Every row comes from one small tree of marks. The marks that hang from a mark follow it in brackets, in the order of their numbers. Every link used is in the known rows. Which tree was each row made from?
In the rows, 128 means zero.
Known rows:
Q_517{Q_131{Q_150{Q_875} Q_484 Q_772}}: [135  89 111 107 140 126 138 153 118 139 140 138 120 129 140 158 132 118
 123 150 118 142  83  88 172 131 142 129 140 122  90 162 121 104 132 127
 132 102 150 139 153 124  95 132 154 134 137  83 112 152 131 188 118 121
 122  61 180 194  85 136 120 101 140 166 157]
Q_875{Q_150 Q_772}: [160 128  99 134 132 128 111 121 118 144 128 133 139 126 124 128 115 146
 143 131 134 121 149 110 119 134 121 127 135 126 170 100 126 145 138 123
 126 150 118 112 118 141 155 130 112 130 120 135 126 132 140 107 128 133
 123  78 113  99 108 118 134 139 130 114 134]
Q_484{Q_875}: [100 146 102 113 132 157 144 126 137 129 109 121 156 119 109 120 132 110
 133 106 125 115 139 163 113 132 101 146 122 127 147 162 113 117 142 134
 120 100 149 130 122 120  90 129 118 108 117 149 129 120 123 138 119 129
 149  45  71 125  97 112 114 108 109 126  98]
Q_150{Q_875{Q_517{Q_131{Q_484}} Q_772 Q_964}}: [117 145 172 102  99 128 123 128 121 163 147 139 119 127 150 143 118 164
 128 137 126 160 121 107 157 118 146 115 104 128 103 114 153 113 123 125
 135 164 115 145 137 139 127 122 143 141 142 123 126 144 137  96 122 117
 115 172 180  64 148 126 115 119 139 125 149]
Q_150{Q_131}: [ 94 148  89 123 107 133 144 146 145 112 109 132 144 126 116 127 128 111
 131 138 125 119 131 184 175 138 131 140 130 118 116 163 120 103 131 134
 116 106 168 116 123 124  81 128 110  46 128 131 114 124 125 130 104 117
 146  61 127 127  97 133 116 128 114 143 154]
Q_875{Q_517}: [ 97 130 180 125 109 141 134 132 133 135 106 130 145 127 123 128 130 124
 153 124 136 139 158 161 144 136 139 136 128 126 151 127 126 124 138 138
 120 125 135 119 123 132 109 127 106 128 117 137 133 129 126 126 123 125
 135  61 125  81 106 111 129 118 128 135 153]
Q_150{Q_131{Q_484 Q_517} Q_875{Q_772 Q_964}}: [122 118 130 116 141 129 131 136 132 151 153 125 109 130 147 120 104 158
 125 141 127 148 138 153 206 114 138 106 116 124  88 150 141  98 119 125
 141 129 133 142 161 118 125 122 161  51 142 131 115 149 122 102 112 106
 133 175 181 140 141 123  88 135 145 142 177]
Q_772{Q_131}: [ 95 149 108 136  92 139 132 143 156  99 113 133 142 128 118 135 147 113
 129 140 112 121 132 145 126 140 131 141 129 122 111 155 109 126 133 129
 118 112 157 121 107 133 117 130 114 169 130 127 119 127 132 146 133 129
 134  72 135 135 109 138 134 161 111 139 134]
Q_875{Q_150 Q_772 Q_964}: [158 134  92 134 120 117 106  99 117 146 136 133 111 126 135 125 114 173
 140 132 140 125 152 108 115 116 114 112 122 126 160  90 149 135 130 129
 132 166  90 111 113 137 163 126 117 131 118 143 128 128 138  90 134 128
 118 218 111  89 150 127 149 145 130 102 119]
Q_772{Q_131{Q_484}}: [100 143 119 128 107 149 132 148 156 117 114 131 134 130 122 146 157 105
 152 141 113 155 144 139 126 143 128 135 136 125 110 157 100 111 138 126
 127 104 145 122 120 128 122 142 134 166 134 125 108 131 130 163 137 119
 136  82 137 137 128 133 134 163 122 170 157]
Q_875{Q_772}: [110 141  77 134 113 140 112 140 121 144 126 138 140 126 115 124 125 161
 138 130 137 124 146 131 129 124 119 125 133 126 143 147 128 138 140 124
 126 130 144 127 123 135 132 127 111 128 121 136 121 130 133 106 121 130
 139  53 109  85  88 116 137 126 120 121 143]
Q_875{Q_150{Q_131{Q_772}} Q_517 Q_964}: [144 123 205 132 130 103 132 101 128 132 127 120 122 129 145 126 107 116
 121 135 132 132 136 145 157 120 134 116 120 121 154  71 158 114 114 142
 134 154  87 109 134 127 150 122 112  65 120 130 138 130 131 120 129 121
 100 232 130 122 168 129 118 148 150 119 141]
Q_964{Q_131{Q_484 Q_772} Q_875{Q_150 Q_517}}: [160 102 207 157 118 136 117 105 108 145 135 114 156 135 142 199 146  94
 146 139 123 174 121  69 147 133 130 124 128 146 147  95 132 156  95 108
 113 112  84 165 148 127 141 146 144 146 140 117 115 114 128 156 126 128
 107  72  96 137 178 131 131  72 150 167 163]
Q_517{Q_131{Q_150 Q_772} Q_875{Q_964}}: [125 109 112 106 136 110 123 146 118 119 144 143  98 129 121 142 131 150
  98 134 131 107  58 103 145 114 143 126 132 125  75 153 151 112 127 131
 128 122 136 142 137 122 101 119 141 136 138  93 126 138 132 174 123 132
 112 150 214 166  99 167 152 103 121 116 101]
Q_772{Q_875{Q_150 Q_964}}: [134 156  72 133 130 111 116 133 123 102 133 127 119 127 132  89 123 141
 126 112 147 119 133 147  53 131 148 128 139 137  98 113 119 127 144 131
 138 145 143 110 105 122 123 130 131 119 120 143 134  89 133  86 133 134
 141 179 139 123 117 133 145 132 118 114  97]
Q_150{Q_131 Q_875{Q_517 Q_772 Q_964}}: [104 149 164 120 112 110 133 127 136 149 147 132 127 128 147 122  96 153
 105 136 124 135 118 158 188 111 143 111 105 119  97 116 156 115 112 131
 131 158 139 131 141 133 125 115 128  54 137 142 131 138 130  72 112 117
 124 173 175  53 153 129  93 138 140 110 151]
Q_875{Q_150 Q_772 Q_964{Q_131{Q_484}}}: [168 131  98 137 109 119 106  89 123 159 134 132 108 131 141 138 138 159
 163 136 134 161 149  60 128 123 109 105 118 130 163  90 151 144 124 111
 135 157  78 125 125 141 168 137 138 155 134 132 112 119 138 111 133 123
 114 233 117  95 182 130 149 106 136 135 143]
Q_964{Q_131{Q_517 Q_772} Q_875{Q_150}}: [168  85 151 170 135 137 116 116 105 114 131 112 150 136 133 184 134 112
 124 141 130 113 108  77 165 133 131 131 129 141 131 127 133 162  91 113
 107 101 107 163 146 119 131 132 133 151 136 109 124 119 124 163 120 139
 108  58  96 215 135 142 123  71 135 132 139]
Q_875{Q_150 Q_517}: [146 119 204 121 123 128 135 118 127 134 108 127 140 127 131 132 122 109
 158 129 132 135 158 143 134 144 143 137 132 127 178  82 125 136 136 137
 119 144 113 107 116 139 133 129 107 128 113 134 137 127 132 126 129 126
 124  86 133  95 126 107 124 129 135 128 138]
Q_875{Q_150 Q_517 Q_772{Q_131{Q_484}} Q_964}: [158 118 224 129 121 112 113  98 133 165 139 134 101 132 145 141 131 152
 155 137 118 173 158  94 101 118 124 106 120 128 163  53 149 146 120 125
 142 179  52 120 125 151 205 131 130 170 133 134 134 152 144 100 158 123
  92 252 113  52 210 127 144 186 156 128 151]
Q_772{Q_875{Q_964}}: [ 95 169  55 135 117 121 115 150 126 102 132 130 119 127 126  83 128 154
 119 111 149 123 130 166  63 124 147 127 137 137  77 149 122 120 147 132
 139 128 162 122 112 117 103 128 133 121 123 142 132  90 127  88 129 133
 152 164 132 112  96 130 143 119 112 116 103]
Q_772{Q_131{Q_484 Q_517 Q_964} Q_875}: [119 132 128 138 150 149 120 167 145 100 136 122 111 138 122  96 147 105
 117 123 126 140 132 147  83 144 150 120 148 140  71 158  82 137 132 116
 155 103 148 143 146 143 140 133 169 169 140 110 127 137 121 137 155 128
 135 157 133 190 104 129 136 161 132 161 146]
Q_772{Q_875{Q_150}}: [136 150  77 133 131 119 119 155 125 102 126 128 140 127 123  92 125 121
 129 108 142 117 130 150  54 145 153 136 148 137 101 121 100 135 149 127
 132 133 164 115 108 125 113 132 127 120 121 135 132  90 134  96 131 139
 152  66 139 131  84 125 136 125 118 122 110]
Q_875{Q_150 Q_772{Q_131{Q_484}} Q_964}: [159 134 124 135 117 118 107 104 135 147 143 134 105 130 140 138 133 154
 149 141 118 155 149  91 102 120 113 109 122 127 146  86 137 133 127 122
 139 160  74 116 117 141 188 134 137 165 132 135 120 139 142 109 148 126
 107 241 117  98 181 137 149 180 139 129 139]
Q_484{Q_875{Q_964}}: [100 152  95 114 126 150 138 112 135 128 117 121 133 120 120 120 131 134
 128 107 128 121 142 161 111 119  96 135 110 127 144 155 130 107 139 139
 125 116 134 127 122 117  99 127 124 109 116 156 135 117 123 128 123 124
 143 159  66 118 124 118 125 112 110 115  83]
Q_484{Q_131{Q_150}}: [121  92  92 112 147 121 160 137 110 125 107 139 116 124 113 120 144 105
 144 128 128 111 121 133 152 133 112 158 147 124 163 164 113 129 139 133
 107 106 161 114 117 109 111 130 108 143 121 121 122 140 103 159 115 128
 161  72 128 135 129 118 139 130 116 136 113]
Q_484{Q_131 Q_875{Q_150}}: [148 136 125  95 156 144 168 115 115 133 109 119 152 118 111 126 144  71
 132 106 118 108 120 125 109 142  89 169 125 129 198 127 111 124 138 131
 112 124 131 120 109 109 116 130 103 129 122 140 136 130 105 142 121 134
 153  77  77 138 169 110 105 138 112 120  75]

Write each row's tree:
[108 126 187 121  93 151 124 131 114 129 124 134 148 130 123 201 145 124
 142 140 121 143 105 139 141 128 143 147 117 140 116 132 125 129 110 127
  96 122 120 159 124 136  91 130 118 126 138 120 125 135 131 127 117 128
 120  43  79  81 129 138 137 103 119 131 128] | Q_964{Q_875{Q_517{Q_131}}}
[160 112 121 139 116 120 128  90 129 115 111 122 107 131 139 125 135 139
 148 140 140 120 151 100 156 135 126 121 116 128 153 110 148 131 120 128
 122 137 100 114 121 130 129 128 128 152 126 125 124 117 129 138 129 126
 120 224 137 171 154 135 140  96 123 124 126] | Q_875{Q_150 Q_964{Q_131{Q_517}}}
[158 139 111 139 112 112 108 104 135 135 140 135 108 129 134 132 125 160
 127 140 120 127 139  96  99 118 114 112 120 123 142  86 143 147 124 126
 132 168  87 112 107 143 182 125 120 167 129 136 130 135 146 100 148 133
 105 237 116  94 171 143 147 182 131 102 118] | Q_875{Q_150 Q_772{Q_131} Q_964}
[150 113 139 105 158 127 140 133 105 130 128 130 113 128 117 115 135 132
 137 118 142 104 126 122 144 124 123 143 134 132 153 131 136 130 127 127
 124 140 119 137 121 108 145 119 115 153 130 127 134 142 104 128 126 129
 144 137 174 145 160 129 125 142 120 110 111] | Q_484{Q_131{Q_517{Q_875{Q_150 Q_772 Q_964}}}}
[134 153 106 142 122 111 123 160 147  88 130 130 135 130 122 105 139 106
 117 121 117 116 109 135  40 146 156 138 143 133  78 118  97 150 138 124
 133 136 156 116  98 135 138 131 128 164 134 126 136 101 141 109 147 146
 131  89 145 136 113 146 135 177 120 122 112] | Q_772{Q_131 Q_875{Q_150}}
[127  92  98 119 127 117 133 148 118 123 125 141 124 129 121 148 135 127
 113 149 120 110  85  97 157 130 132 137 139 118 115 161 127 117 130 134
 123 109 148 133 137 129  99 125 121 134 129  82 121 155 135 185 119 133
 112  57 130 188  72 145 138 104 127 135 135] | Q_517{Q_131{Q_150 Q_772}}
[111 141 102 124 111 156 140 121 141 143 108 123 146 126 118 143 162 100
 162 121 119 160 144 104 140 143 105 136 123 131 143 164 115 125 134 115
 123  95 136 141 133 126  94 143 144 142 137 131 108 111 123 161 117 121
 145  62 102 131 136 119 124  65 116 172 140] | Q_964{Q_131{Q_484{Q_875}}}
[113 106 148 106 152 154 154 140 146 137 116 117 135 127 115 131 134 101
 152 126 120 141 150 184 181 131 115 137 131 127 131 171 112  91 129 131
 132  89 135 136 156 114  94 132 144  36 133 125 117 149 115 156 114 111
 141  65  91 175 115 115  93 125 132 165 169] | Q_150{Q_131{Q_484{Q_875} Q_517}}
[150 120 193 116 146 138 133 109 125 168 124 122 151 121 118 130 115 123
 141 108 120 128 145 124  94 127 104 136 119 130 194  89 130 152 133 130
 127 148  95 128 130 142 156 125 115 116 120 147 145 142 136 103 135 135
 116  71  54  65 135 101 114 132 137 106 107] | Q_484{Q_875{Q_150 Q_517 Q_772}}
[111 143 124 138 117 168 120 134 141 110 131 126 128 134 129 170 156  92
 123 141 111 156 127 135 135 141 123 128 128 136 109 154  92 127 115 117
 121  91 130 142 136 147 124 142 154 166 140 127 109 140 120 156 137 119
 133 154 101 144 143 134 147 153 122 170 140] | Q_772{Q_131{Q_484 Q_964{Q_875}}}
[110 152  66 164 111 121 117 149 125 110 126 122 155 131 121 109 139 111
 107 122 138 121 107  93 111 136 138 126 138 132  94 156 126 145 128 117
 136 107 170 144 132 120 113 131 128 151 133 112 124  91 128 141 122 143
 134  52 140 169  98 139 128  71 119 135 138] | Q_964{Q_131{Q_772{Q_875}}}
[107 150  94 133 124 141 134 107 133 130 120 115 146 122 122 122 136 122
 108 112 125 120 126 114 123 119  90 127 108 127 139 153 143 117 126 129
 130 110 129 137 134 116 108 128 127 128 126 140 133 109 122 145 123 131
 129 165  73 147 142 126 120  86 115 117  95] | Q_484{Q_875{Q_964{Q_131{Q_772}}}}
[142 140 105 123 117 112 137 106 138 114 120 127 117 126 137 126 119 123
 134 138 133 121 138 158 155 129 125 125 119 119 138 106 139 103 126 138
 121 138 113  97 115 126 117 127 115  61 123 140 123 117 131 118 118 116
 128 225 129 132 152 139 127 141 123 125 124] | Q_875{Q_150{Q_131} Q_964}
[120  84 120 149 149  99 126 150 144  93 135 133  80 135 125  90 133 155
 121 128 125 106 116 144  73 115 151 123 144 132  60 152 112 146 130 133
 139 121 146 126 126 124 151 122 152 168 135 116 143 136 131 129 156 142
 124 192 136 169 109 146 150 168 130 111 112] | Q_772{Q_131{Q_150 Q_517} Q_875{Q_964}}
[150 142 112 116 141 128 109 140 123 132 138 134 136 126 114 125 119 149
 135 113 142 114 119 125 107 132 139 130 137 131 128 114 126 148 137 119
 125 147 135 129 118 134 136 126 125 128 128 139 130 116 135 110 126 133
 135  49 199  92  97 134 137 126 119 108 117] | Q_517{Q_875{Q_150 Q_772}}
[124  70 155 141 167 108 133 141 115 132 141 126 130 128 143 116  93 126
 103 131 130 113 111 127 173 118 146 119 142 117 118 140 129 135 123 136
 129 106 162 125 155 115 127 122 133 125 117 117 136 138 122 160 122 133
 126  55 187 165  69 111 113 107 152 125 144] | Q_131{Q_150{Q_875{Q_517}} Q_772}
[104 137 195 140  91 117 113 113 136 151 132 138 108 130 131 126 126 171
 128 135 120 145 151 122 113 107 122 108 110 123 138  95 155 143 118 132
 135 168  87 131 122 147 180 120 116 171 133 137 138 149 139  94 149 131
 100 223 103  33 176 130 146 175 139 105 135] | Q_875{Q_517 Q_772{Q_131} Q_964}
[146 130 201  92 151 131 166  92 114 147 115 119 131 120 125 124 136  89
 132 103 121 128 131 128 108 126  91 155 111 131 205  91 137 121 126 137
 121 149  89 123 115 113 141 124 105 132 119 149 149 136 107 126 130 129
 134 198  72  95 222 110 111 146 124 108  74] | Q_484{Q_131 Q_875{Q_150 Q_517 Q_964}}
[106 149 168 112 100 124 134 133 125 129 139 130 131 128 152 132 112 137
  96 136 127 131 104 123 169 123 154 123 105 121  92 122 152 101 119 136
 130 146 142 137 133 125 103 117 127 138 131 119 137 129 130 123 119 122
 116 163 199 124 128 133 103 112 132 117 133] | Q_150{Q_875{Q_517{Q_131{Q_772}} Q_964}}
[142 106 149 116 153 137 124 132 126 109 124 123 109 129 124 119 119 149
 145 120 149 102 143 152 147 129 148 127 133 133 117 134 133 121 132 134
 128 127 123 128 129 117 120 120 135 129 123 132 137 123 121 138 130 125
 133 141 199 176 108 132 130 118 120 114 119] | Q_131{Q_517{Q_875{Q_150 Q_964}}}
[133  91  90 147 187 124 126 135 111 113 149 123 116 131 143 100  89 107
  65 132 135  96  99 126 187 127 130 111 139 117 116 161 114 139 118 128
 137  88 175 124 169 135 122 122 150 127 114 112 131 149 112 169 123 127
 136 146 178 216  57 111 126 104 141 128 117] | Q_131{Q_150{Q_875} Q_772 Q_964}
[ 99 152  79 144 135 113 129 169 133 105 133 122 152 129 118 101 113 105
  89 124 133 112 105 172 130 128 144 129 144 124  80 157 122 110 130 133
 139 105 176 133 136 111 104 125 119  42 130 119 128 110 126 124 112 133
 138  54 130 168  83 137 106 130 128 130 145] | Q_150{Q_131{Q_772{Q_875}}}
[124 117 115 129 151 144 131 121 139 145 130 130 125 125 109 122 126 125
 106 117 107 115 119 123 104 121  88 130 123 123 151 148 113 157 128 122
 130 113 130 132 138 150 148 125 131 144 130 134 137 160 129 134 138 135
 125 113  50 105 109 116 132 146 123 112  96] | Q_484{Q_875{Q_772{Q_131{Q_150 Q_964}}}}
[134 139 142 150 142 106 110 138 114 118 143 117 135 129 138  94 109 128
  99 112 147 121 124 132  74 122 148 116 141 133 111  96 137 132 131 135
 150 144 125 130 132 115 147 125 126 121 114 127 148 104 132 112 139 140
 119 158 136 152 111 126 129 130 146 114 122] | Q_131{Q_772{Q_875{Q_150 Q_517 Q_964}}}
